Known rows, with every step that occurs:
gomisa -> meru -> bemob -> metuv: 36, -9, 62, -6, -17, -20, -69, 26, -35, 10, 41, 6, 16, 47, 18, 14, 40, -3, 55, 59, 19, -6, 17, 38, -63, 9, -39, -42, 8, 56, 4, 30, -41, -29, -6, 41
dasol -> nekov -> meru -> durid: 17, -8, -13, -16, -52, -22, 5, 28, -26, -5, -27, 8, -25, 61, 29, -24, 1, 32, -46, 6, 29, 34, 9, 2, 13, -8, 7, 76, 1, 1, -38, -37, -45, 16, -8, 5
girav -> durid -> sigab -> sili -> rakan -> nekov -> metuv: 6, -42, 29, -3, -9, 15, 22, 14, -7, 5, -5, -11, -40, -7, 19, -7, 1, 6, -26, 9, -8, -63, -25, 1, 41, 4, 6, -18, -27, -5, -38, -15, 68, 33, 17, -5
girav -> durid -> sigab: 35, -6, 43, -9, -9, 5, 8, -19, 30, 9, 14, -7, -23, -3, 26, -20, -19, 16, -24, 18, -8, -46, -9, -2, 45, 11, 0, 6, -22, 23, 0, -9, 21, 33, 9, 24
dasol -> nekov -> metuv: 49, -41, 28, -55, -20, 4, 27, 40, -38, 42, -26, 1, -13, 70, 5, 8, -21, 25, 12, -41, 1, 19, -1, -24, -12, 31, 35, 50, 47, 32, -16, -34, 18, 36, -21, 9
sili -> meru -> durid -> sigab -> nekov -> rakan: -10, 0, -47, 29, 3, 7, -52, 19, -1, -37, -22, -15, 23, -8, -4, -33, 27, 23, -17, 43, 15, -2, 8, 45, 2, -41, -22, 49, -36, -45, 14, 6, -32, -22, 41, -15
taza -> nekov -> meru -> bemob -> metuv -> sili -> girav: -59, 39, -22, 23, -4, -6, 11, -16, -7, -54, 24, 4, 55, -31, -2, 27, -43, -43, 19, 2, 9, 51, 14, 24, 31, -28, 33, -25, 12, 14, 1, 20, -82, 5, 2, -3
rakan -> nekov -> dasol: -9, -16, 28, 6, -47, 20, 64, -12, -18, 18, -45, 17, 14, 56, -76, -75, -38, 8, 13, -60, -33, 8, -9, -36, 25, 21, -5, 32, 22, 42, 62, -22, 60, -22, -8, 2
nekov -> meru -> durid: 28, 34, -29, 38, -13, 7, -83, 25, 17, -36, 9, -16, 9, 24, 24, -3, 25, 46, -43, 30, 7, 1, 28, -7, -14, -31, -4, 43, -48, 1, 7, 29, -96, -3, -8, 6
gomisa -> meru: 24, 9, 45, -6, -43, -35, -72, -2, -31, -17, 25, 30, -30, 48, -1, 21, 9, 12, -11, 23, 11, -11, 39, 2, -53, 11, -27, 6, 10, 42, 22, 33, -8, 17, 25, 54
sigab -> sili -> taza -> nekov: -64, 26, -10, -20, 51, 4, -5, -7, -7, -39, 1, -2, 5, -16, 10, -11, -30, -24, 0, -68, 0, -35, -40, -31, -19, 14, 7, -23, -10, -46, -24, -10, -11, -60, 36, -18
meru -> bemob -> metuv -> sili -> rakan -> nekov -> sigab: 38, -8, 21, -20, 36, 24, 16, 33, -11, 42, -3, -35, 85, 8, 8, -7, 28, -32, 80, 36, 11, 12, -37, 41, -20, -2, -22, -76, 17, 15, 7, -8, -32, -55, -30, -2
bemob -> metuv: 63, -14, 4, -11, 39, 54, -12, 6, 19, 33, 23, -39, -4, 36, -10, -24, -9, -8, 51, 11, 6, -33, -11, 6, -20, 45, -8, 10, 29, 48, 29, 40, -45, -58, -59, 13
taza -> sili: 7, 52, -5, -31, 16, 10, -24, -45, -4, -29, 8, -7, 52, 8, 0, 26, -41, -35, -3, -51, 0, -4, -12, 9, 36, -46, 16, -32, 7, 15, 6, -10, -33, -38, -17, 24
sigab -> nekov: -33, -27, 28, -32, 19, -14, 14, -30, -1, 28, -15, 6, -18, 8, -2, -35, -10, 6, -37, -32, -14, 1, 20, -10, -14, 51, 11, -23, -8, 22, 28, -40, -8, -19, -3, 7
bemob -> metuv -> sili -> sigab -> nekov -> meru -> durid: 13, -5, -58, 25, 29, 16, 8, 5, 53, -7, 30, -31, -19, -27, -6, 24, 25, -39, 23, 47, 19, 14, 22, 30, 0, -12, -39, -3, 5, -11, -15, 3, -49, -44, -54, -44
nekov -> dasol: 33, 11, 13, 35, -29, 34, -22, -13, 29, 16, -20, -11, 31, 44, -44, -24, 8, 62, 34, -86, -13, -8, -20, -62, -16, 32, 13, 36, 22, 35, 72, 31, 34, -25, -29, 24
bemob -> metuv -> sili: 41, 11, -9, -8, 49, 43, -5, -6, 42, 7, 32, -47, 8, 8, -25, 3, 12, -46, 48, -1, 38, -9, -3, 15, -12, 13, -29, -2, 34, 24, 14, 7, -64, -43, -73, 4
girav -> durid: 35, 7, 70, -24, 11, 34, -24, -14, 10, -23, 15, -24, -24, 31, 40, -21, 9, 36, -24, 14, 1, -44, 16, -12, 35, 21, 5, -9, -19, 54, 8, -13, -24, 20, -32, 0
girav -> durid -> sigab -> sili: 2, -1, 26, -1, -7, -6, 8, -17, 27, 5, 16, -4, -26, -15, 34, -12, -6, 11, -38, 3, 4, -51, -22, 4, 43, 6, -1, -13, -45, -2, -30, -21, 31, 16, 17, 19
gomisa -> metuv: 50, 30, 46, 23, 19, 48, -53, 28, -22, 56, 0, 38, -1, 35, 32, -8, -11, 14, 64, 1, -11, -10, 5, -16, -84, 5, -11, 17, 47, 50, 37, 16, -8, 3, -48, 30
bemob -> metuv -> sili -> sigab -> nekov: 13, -4, -40, 2, 37, 16, 29, -11, 51, 11, 23, -23, -14, -25, -16, 22, 8, -48, 34, 19, 16, 13, 12, 22, -3, 12, -37, -14, 31, 4, 4, 2, -23, -43, -45, -28
sili -> sigab -> nekov -> meru -> gomisa -> metuv -> bemob: -30, 21, -64, 41, -5, -49, 24, 10, 31, 11, 3, 60, -25, -57, 30, 36, 24, 19, -3, 18, -36, 45, 38, -24, -18, 7, -28, -16, 13, -25, 6, 41, 21, 11, 37, -28
meru -> gomisa -> metuv -> sili -> girav -> durid -> sigab -> nekov -> dasol: -28, 11, -3, 56, 18, 43, 5, -13, 15, 31, 28, -10, -7, -26, -38, -13, 67, 35, 49, -20, -2, -10, -20, -50, -20, -10, -7, 7, 11, -28, -27, 50, 19, 28, -81, -8
sigab -> sili: -27, 49, -4, -8, 17, -10, -27, -15, 4, 6, -6, 7, 22, 8, 13, 11, 4, 13, -36, -60, 16, -21, -30, -8, -17, 16, 1, -31, -43, -18, -6, -16, -6, -41, 18, 25
rakan -> nekov -> meru: -31, 5, -16, -3, -40, -6, 28, 12, -28, -13, -27, 29, -12, 35, -24, -58, -30, -15, -38, -18, -11, 26, 26, -17, 15, -4, -15, 44, 4, 40, 30, 4, -14, 4, 31, 14
meru -> gomisa -> metuv -> sili -> sigab -> nekov -> rakan: 3, 16, -27, 24, 34, 30, -4, 4, -1, 47, 15, -6, 13, -19, -25, 21, 63, 28, 36, -3, -14, -10, -27, -54, -46, -13, -17, -18, 29, -27, -24, 62, 8, 13, -66, -3
gomisa -> meru -> bemob -> metuv -> sili -> rakan: 34, -11, 57, -3, -11, -13, -73, 27, -40, -7, 25, -6, 16, 34, 11, 35, 64, -15, 52, 61, 39, -9, 11, 44, -64, -6, -46, -52, 21, 34, -5, 26, -35, -17, -7, 30
metuv -> sili -> rakan: 28, 44, 12, -20, 29, 19, -28, -24, 10, -31, -36, -27, 35, -6, -25, 49, 31, -16, -14, -30, 44, -6, -13, -3, -12, -20, -21, -20, 30, -26, 26, -15, -24, 24, -6, 11
meru -> bemob -> metuv -> sili -> rakan -> nekov -> sigab -> durid: 31, -20, 21, -19, 48, 29, 4, 31, 0, 40, 2, -55, 80, 16, 20, 1, 36, -34, 77, 37, 10, 1, -33, 52, -21, -2, -27, -91, 4, 26, -1, -16, -22, -50, -38, -10
taza -> sili -> sigab -> durid -> girav: -13, 43, -44, -9, 6, 7, -7, -49, 20, -39, -9, 20, 33, -26, 17, 87, -36, -18, -17, -13, -24, 0, 0, 40, 52, -64, 5, -47, -24, -14, -16, -10, 28, -6, 20, -28
sili -> girav -> durid -> sigab -> nekov: -30, 21, 42, 17, -12, 11, -5, -43, 3, -26, -6, 22, -51, -45, 6, -13, -23, 40, -27, 23, -3, 9, 20, 21, 33, 8, 36, 7, -22, -26, 13, -3, 6, 53, 35, -6
meru -> durid -> sigab -> nekov -> metuv -> bemob: 63, -17, 46, 15, 24, -22, 9, 4, 32, 46, 11, -20, 39, -8, -26, -3, -15, 11, 9, 45, -35, -29, -14, 31, 13, -4, 2, -27, -52, -54, 5, -70, -14, -5, -21, -15
meru -> nekov -> rakan: 22, -9, 35, -2, -26, -11, -16, -4, -94, 13, -44, -20, 47, 20, -18, -19, -21, 27, -32, 32, -23, 5, -46, -19, 13, -16, 87, -2, -7, 4, 6, -7, 11, -17, -25, -4
girav -> durid -> sigab -> sili -> rakan: 11, -16, 25, -1, -5, 6, 2, -10, 10, 0, -3, -10, -33, -14, 36, -4, 6, 16, -40, 9, 8, -66, -31, 4, 38, 7, 1, -19, -34, -13, -32, -8, 46, 22, 24, 13

Rows:
-37, 27, -13, -22, 55, 20, 9, -16, 36, -64, 8, -12, 13, -41, -21, 31, -18, -53, 15, -35, 16, 0, -1, -12, -10, -23, -4, -10, 17, -50, -7, -29, -26, 21, 12, -38
metuv -> sili -> taza -> nekov -> sigab -> durid -> girav
-21, -13, 22, -6, 8, -1, 27, -17, 20, -21, 20, -6, -33, -28, 32, -21, -30, -12, -20, -1, -7, -58, -26, -6, 47, 5, 6, -13, -27, -14, -40, -19, 30, 8, 27, -5
girav -> durid -> sigab -> sili -> taza -> nekov
5, 17, -54, 11, 56, 53, -19, 5, 41, -28, 38, -59, 13, -1, -30, -11, 56, -37, 54, 1, 54, 0, 7, 16, -6, -4, -45, 27, 25, 8, 2, 49, -78, -47, -68, -13
bemob -> metuv -> sili -> meru -> gomisa
-22, -34, 25, -1, 11, -2, 8, 7, 26, -10, 20, -19, -12, -33, 33, -12, 35, -9, -3, 19, 12, -11, 16, 22, 35, -10, -10, -20, -28, 10, -27, -36, 7, 32, 5, -14
girav -> durid -> sigab -> nekov -> metuv -> sili -> meru -> bemob
15, -11, 73, 17, -42, -60, -56, 28, -76, -24, 34, 20, -6, 36, -12, 30, 21, -1, 18, 47, -5, 15, 43, 2, -32, -3, 25, -10, 2, 31, -3, 7, 2, 27, -14, 5
gomisa -> meru -> nekov -> metuv -> bemob
-51, 4, -33, 13, -4, 21, 25, 29, -24, -21, -6, 13, -22, 12, -35, -66, 15, -26, 8, -21, -3, 17, 13, -47, -12, -23, -39, 50, 24, 5, -6, 31, -22, 3, -6, -13
rakan -> nekov -> meru -> gomisa -> metuv -> sili -> taza
-3, -18, -17, -26, -38, -19, 80, 12, -32, 36, -24, 36, -5, 31, -30, -57, -77, -16, -20, -2, -53, 18, 5, -15, 12, 21, 7, 7, 9, 15, 36, -7, 66, -1, 36, 12
rakan -> nekov -> sigab
26, -27, -28, -49, -53, -41, 66, 25, -32, 48, -27, 31, -28, 51, 28, -19, -50, 19, -26, -16, -7, 38, -10, -14, -3, 35, 33, 46, 38, -2, -18, -20, 51, 21, 21, 29
dasol -> nekov -> sigab
7, -20, -16, -40, -7, 5, 24, 38, -23, 2, -13, -16, 1, 44, -15, 15, 31, 8, 16, -49, 33, 39, 8, -20, -1, -2, 9, 62, 42, 0, -39, -21, -6, 43, -32, -11
dasol -> nekov -> metuv -> sili -> meru -> gomisa
-33, 87, -16, -4, 33, -2, -46, -7, 33, -62, -1, -16, 89, -20, -2, 17, 58, -32, 18, -27, 68, 61, 23, 34, -5, -55, -53, -2, -1, -7, 27, -26, -90, -11, 12, 3
metuv -> sili -> meru -> bemob
-30, 6, -18, -19, 45, 24, -17, 11, -3, -71, 9, -7, -12, -12, 9, -36, -50, -25, 30, -40, -19, -16, -1, -59, -26, 11, 8, 40, 47, -8, 16, 46, -57, -25, 39, -21
sili -> taza -> nekov -> meru
24, -56, 4, -19, -13, 45, 21, 21, -63, 6, -84, 9, -22, 32, -18, -3, -10, 24, -28, 21, -24, -48, -26, 6, -8, 19, 21, -13, 12, -21, 20, 22, 88, 37, 42, -16
sili -> rakan -> nekov -> sigab -> durid -> girav
-27, 41, -32, 25, -19, -40, 13, -32, 24, 33, -13, 40, 12, -53, -17, 13, -48, 2, -27, -36, -1, 0, -49, 16, 0, -2, 10, 8, -38, -71, 3, 5, 48, 4, 87, 51
durid -> sigab -> sili -> girav
13, -12, -19, 4, 59, 61, 12, 1, 41, -24, 33, -57, -3, -4, -39, -17, 0, -59, 89, -26, 25, -18, -16, -16, -15, 15, -21, 13, 63, 6, 9, 20, -45, -62, -72, -31
bemob -> metuv -> sili -> taza -> nekov -> dasol
26, 5, -33, 10, 40, 46, 9, -8, 58, 0, 17, -22, -6, -18, -18, 50, 19, -30, 37, 29, 23, -7, 4, 39, -1, -1, -32, -8, 7, -2, -4, 7, -21, -16, -45, -37
bemob -> metuv -> sili -> sigab -> durid -> girav
-38, 30, -68, 23, -13, -42, 1, -8, 29, 14, -10, 29, 23, -39, -4, -4, -19, -13, -26, -41, 15, -4, -39, 19, -1, -12, -21, 31, -37, -53, 0, 15, 38, -19, 94, 50
durid -> sigab -> sili -> meru
-47, -30, -6, 16, -4, -1, -22, 2, -1, -14, -15, 19, -38, -7, 5, -25, 34, 33, -68, 18, 4, 4, 37, 7, -10, 8, 18, 10, -57, -18, -11, -28, -58, 4, -1, -27
sigab -> nekov -> meru -> durid -> girav
-19, -24, 1, 12, -26, -1, 15, 6, -1, -16, -7, 2, -51, -15, 33, -21, 9, 3, -52, 15, 9, -50, -18, 4, 47, -7, -6, -1, -35, -9, -41, -2, 46, 28, 35, 5
girav -> durid -> sigab -> sili -> rakan -> nekov -> meru
-9, -5, 57, 9, -65, -59, -48, -9, -81, -25, 14, 26, -18, 44, -8, 2, -3, 5, -27, 55, -4, 14, 34, 12, -19, -9, 17, 12, -17, 35, -4, 5, 9, 4, 3, 17
gomisa -> meru -> nekov
-41, 4, -85, 19, -21, -43, 27, -13, 31, 3, -12, 41, -27, -48, 16, 31, 5, 34, -48, 11, -46, 40, 32, -27, 2, 9, -16, 2, -15, -21, 6, 50, 32, 1, 55, -27
sili -> sigab -> nekov -> meru -> gomisa
-11, -29, -12, -7, -11, -50, 50, -35, 29, 69, -13, 26, -3, -32, -22, -26, -55, -15, -29, -26, -26, -5, -24, 3, -1, 30, 0, 6, -10, -20, 23, -20, 52, 1, 59, 51
durid -> sigab -> nekov
-4, -16, 50, 15, -51, -49, -58, 15, -74, -31, 27, 10, -13, 33, -19, 39, 18, -8, -4, 45, 2, 22, 45, 5, -32, -24, 23, 6, -8, 30, -17, 2, 10, 27, -18, -1
gomisa -> meru -> nekov -> metuv -> sili
-18, -41, 3, 25, -1, 12, 7, 4, 13, -1, 14, -11, -63, -35, 33, -14, 49, 4, -23, 28, 12, -41, 1, -11, 19, -8, -11, -3, -8, -8, -50, 10, 27, 50, -18, -6
girav -> durid -> sigab -> nekov -> meru -> gomisa -> metuv -> sili -> rakan
30, 14, 20, 9, 26, 33, -36, 20, 24, -12, 22, -22, 8, -29, -24, 71, 10, 7, 35, -23, 5, 12, 23, -14, -15, -18, 29, 2, 11, -10, 9, 3, -4, 73, -17, -13
nekov -> metuv -> sili -> girav -> durid -> sigab
-1, -18, -36, -4, -3, -26, 30, 1, 22, 29, -18, 38, -18, -34, 10, 55, -25, 27, -12, 6, -65, 29, 34, -16, -11, 23, 2, -20, 2, -4, 25, 10, 66, 8, 44, -39
sili -> sigab -> nekov -> metuv
-19, -28, -17, 9, -1, -34, 34, -18, 31, 49, -4, 19, -7, -58, -37, 16, -37, -19, -4, -30, -19, 16, -6, 4, -11, 9, 17, 5, -2, -42, 12, -18, 50, 38, 48, 24
durid -> sigab -> nekov -> metuv -> sili -> girav
-1, -38, 41, -13, -6, -8, 29, -25, 25, 15, 12, -3, -47, -15, 28, -34, -12, 8, -39, 17, -11, -40, 3, 3, 45, 23, 4, -10, -28, 18, -13, -32, 31, 27, 8, 10
girav -> durid -> sigab -> nekov
-14, 33, -36, -11, 19, -35, 21, -26, 13, -25, 13, 26, 31, -49, 11, 74, -28, -47, 15, -30, -31, 28, 17, 12, 42, -43, 7, -72, 20, -19, -8, -21, 14, -19, 10, -29
taza -> sili -> sigab -> nekov -> metuv -> bemob
30, 40, 47, -10, 51, 32, -22, 6, 14, 23, 15, -35, 96, -5, 8, 5, 33, -13, 85, 23, 29, 29, -24, 48, -20, -6, -18, -66, 3, 18, 18, -14, -89, -53, -42, 3
meru -> bemob -> metuv -> sili -> girav
-22, -7, -45, 22, -32, -31, 45, -27, 36, 23, -33, 44, -15, -31, -5, 23, -19, 40, -16, -17, -57, 35, 18, -25, 3, 25, -9, -6, 5, -9, 41, 8, 86, -17, 43, -32
sili -> sigab -> nekov -> dasol
-20, -39, 3, 7, -9, -7, 18, -14, 28, 3, 25, -13, -52, -23, 25, -36, 23, 20, -46, 15, -6, -39, 4, -18, 43, 14, 1, 3, -36, 8, -34, 12, 13, 35, 0, 8
girav -> durid -> sigab -> nekov -> meru -> gomisa
-37, 18, -38, 21, -14, 4, -60, 21, -70, -65, -39, -11, 37, 10, 1, -37, 27, 21, -18, 22, 23, 34, 8, 13, 9, -41, 30, 62, -6, 1, 22, 36, -30, -24, 27, -19
sili -> meru -> nekov -> rakan
-3, -4, -11, 7, -39, -44, 28, -1, -63, 18, -12, 7, 31, 10, 6, -28, -58, 16, -35, 37, -52, 38, -11, -13, 20, 1, 87, 9, -35, -5, 6, -1, 45, -18, -9, -13
meru -> nekov -> sigab
20, -10, 21, -41, -17, 1, 26, 25, -27, 11, -24, 4, -12, 36, -11, 31, -8, 8, 12, -43, 27, 50, 11, -8, -4, 3, 32, 48, 50, -2, -24, -51, 2, 58, -20, -7
dasol -> nekov -> metuv -> sili -> girav
-24, -19, -30, -30, -54, -38, 58, 23, -40, 16, -21, 37, -60, 23, 49, -12, -28, 27, -44, -9, 12, 34, -10, 1, 15, 22, 43, 26, 7, -35, -60, -33, 58, 27, 29, 2
dasol -> nekov -> sigab -> sili -> girav -> durid
